Each row was made from one small tree. Brackets hold a mark, then the marks that hang from it, in alphabetical order. Every link used is in the known rows. Write each row's tree.
(in the rows, 128 means zero)
Known rows:
(K N): [ 76  97 151 166 145 125 122 153 104 134 153  93 130 109 101 129 156 124
 134 113 127 131 132 121  87  94]
(U (C (E (S (N K L))))): [114  90 107 142 117 155 115 135 106 149 158 120 134 134 122 129 137 153
 164  99 128 134 118 121  74 112]
(Z Q U): [146  88 125 168 168 169 152 151  94 118 179 108 116 101 135 122 136 160
 152  55 132 131 105  89 110 136]
(E (S (N (K A)))): [110  83 133 152 117 147 137 161 147 148 138 103 165 135 102 115 180 150
 149 143 109 141 117 100  93  97]
(U (C (E S)) (Z Q)): [132  63 131 134 194 186 137 134  89 143 161 123 129 123 136 115 110 180
 161  55 129 114 106 105  85 146]
(Q (Z (U (C (E S))))): [135 103 125 145 166 175 128 153  96 133 144  95 110 126 108 134 152 147
 153  70 136 121 119 110 113 133]
(A L): [110 112 113 153 103 130 151 120 108 151 170 135 132 102 134 141 164 124
 146  79 126 134  85  97  73 102]
(N L S): [135  95  88 168 108 131 128 157 133 162 176  86 118 150 125 136 199  89
 125 108 126 111  87 108 105  82]
(C (E (S (N (K A)))) U): [ 97 131  90 161 106 183 123 151 118 115 164  78 153 130 117 124 170 137
 165 182 114 111 131 123  83  82]
(C (E S) (U Z)): [111 130  90 162 173 202 133 149 109 116 152  95 135 129 131 137 173 137
 160 154 103  86 125 125  78  93]
(E S): [116 100 128 153 182 157 149 157 136 149 122 112 148 124 111 135 207 144
 152 127 115 137 114 103  88  92]
(E (C (U Z)) (S (N (K A) L))): [104  82  90 139 125 182 119 160 144 135 144 113 172 181 136 138 190 166
 166 150 112 108 101 101  85  81]
(E (S N)): [101  95 131 153 143 156 140 167 149 147 135 120 164 133  98 122 205 157
 149 152  95 143 121  99  81  93]
(Q (Z (U (C (E (S (N K L))))))): [136  87 113 150 119 174 120 156 107 133 158  92 109 143 105 127 141 145
 150  77 135 120 112 111 118 136]
(Q (Z (U C))): [137 108 133 145 163 165 134 149  92 136 146 103 105 118 109 133 143 140
 148  53 137 122 113 110 117 135]
(C E (U (Z Q))): [112 125  96 162 150 205 140 140  96 111 180  93 128 111 138 123 133 139
 161 122 116  90 114 125  90 108]
(C (E S)): [109 110 109 156 150 167 123 150 124 140 149  98 148 117 118 131 174 139
 161 132 118 128 125 121  74  92]
(E (C U) S): [ 96 117 101 136 191 188 135 152 129 134 115 123 160 154 140 158 229 164
 183 149 117 122 113 108  74  71]
(C (E (S (N K))) (U (Z Q))): [107 100  96 163 129 215 137 153 117 108 169  91 139 137 127 117 150 158
 165 160 101  97 119 119  91 111]
(A (K (N (S (E (C (U Z)))))) L): [ 92  75  98 144  61 145 110 113  99 126 153 137 109 143 127 154 169  97
 130  93 131 130  89 115  74 117]
(S (E (C U)) (N K)): [ 85  94  90 155  31 197 125 144 132 134 181 157 169 102 129 132 141 143
 156 143  98 145 113 105  71 120]
(S (E (C (U Z))) (N L)): [ 89  94  70 152  52 196 114 156 137 138 205 155 179 116 127 134 161 143
 134 135 104 132 100  92  63 107]

Write each row's tree:
[ 86  87 142 154 101  81 108 143  86 147 187  51 143 118 109 120 160 103
 114 107 159 124 112  87  93  83] -> (K (A L) (N S))
[132  65  95 165  82 188 144 137 116 145 163 113 114 123 152 137 147 110
 152 106 115 113  92 110 109 131] -> (N K (S (E (C (U (Z Q))))))
[105 114 108 138 173 189 139 139 110 132 148 130 147 133 154 145 164 158
 175  98 120 107 101 113  82  94] -> (E (C (U (Z Q))))
[ 82 105  94 148  75 199 122 153 129 136 185 164 181  97 126 132 157 153
 144 140  90 137 116  94  57 115] -> (S (E (C (U Z))) N)
[139  58  63 170  37 162 122 141 134 161 182 103 116 146 148 145 161  86
 136 100 134 118  76 110 109 110] -> (N K L (S (E C)))
[ 95  76 115 148  60 117 114 115 106 133 146 124 104 142 113 145 171  91
 129  88 135 142  92 120  81 110] -> (A (K (N S)) L)
[131  87  73 170  84 152 128 154 130 161 193 102 127 123 126 139 194  84
 114 111 129 123  85  95  98  99] -> (N L (S E))
[ 94 131  87 166 108 194 127 152 121 113 158  92 143 134 119 130 177 140
 169 186 102 111 132 129  79  85] -> (C (E (S (N K))) U)
[ 80  93 148 149 108  86 113 136  85 142 187  65 155 100 106 118 138 117
 118  92 168 134 112  89  86  85] -> (K (A L) N)
[138  78 119 155 160 179 131 150  84 117 184 116 121 118 132 119 125 188
 164  66 130 137 119  89  93 145] -> (Z Q (U (C (E (S N)))))
[132  70  95 154  43 138 127 125 110 162 178  97 137 114 149 135 144  96
 141  91 142 126  84  91  99 116] -> (N (K (A L)) (S (E C)))
[138  73 101 163  41 131 137 126 108 161 182  88 128 101 137 126 139  84
 128  95 140 126  86  92 107 121] -> (N (K (A L)) (S E))
[105  96 106 135 206 203 142 153 127 131 123 123 158 157 147 149 210 177
 179 130 117 112 104 100  82  88] -> (E (C (U (Z Q))) S)
[106  88 114 156 128 154 135 169 155 148 149 114 163 146  99 123 207 149
 142 148 106 140 110  97  86  87] -> (E (S (N L)))
[100  68  81 149   4 166 106 147 140 153 207 131 185 113 125 121 127 132
 135 114 131 149  93  91  80 113] -> (S (E C) (N (K A) L))
[118 121 116 159 173 189 165 142 102 120 161 108 126 110 134 126 153 137
 151 107 115  97 103 112 103 109] -> (C (U (Z Q)))
[109  92 100 157  92 157 110 155 134 143 171  83 161 133 111 116 154 137
 152 140 124 129 119 116  82  91] -> (C (E (S (N (K A) L))))
[103 109  97 160 145 214 135 157 116 108 172  94 146 134 123 118 162 161
 162 163 101  98 121 114  86 105] -> (C (E (S N)) (U (Z Q)))
[ 93  78 110 156 107 119  92 159  95 141 200  46 152 130 114 125 158  98
 104 117 165 108 110  89 100  81] -> (K A (N L (S (E (C (U Z))))))
[ 96  82  97 150  82 152  98 136 116 126 142 111 116 152 109 146 179  89
 129 114 139 135 106 133  92  99] -> (A (K (N L (S (E (C U))))))
[128  95 124 139 177 160 122 127  84 152 159 135 125 113 138 129 100 151
 152  49 114 100 117 122  68 133] -> (U (C E) Z)
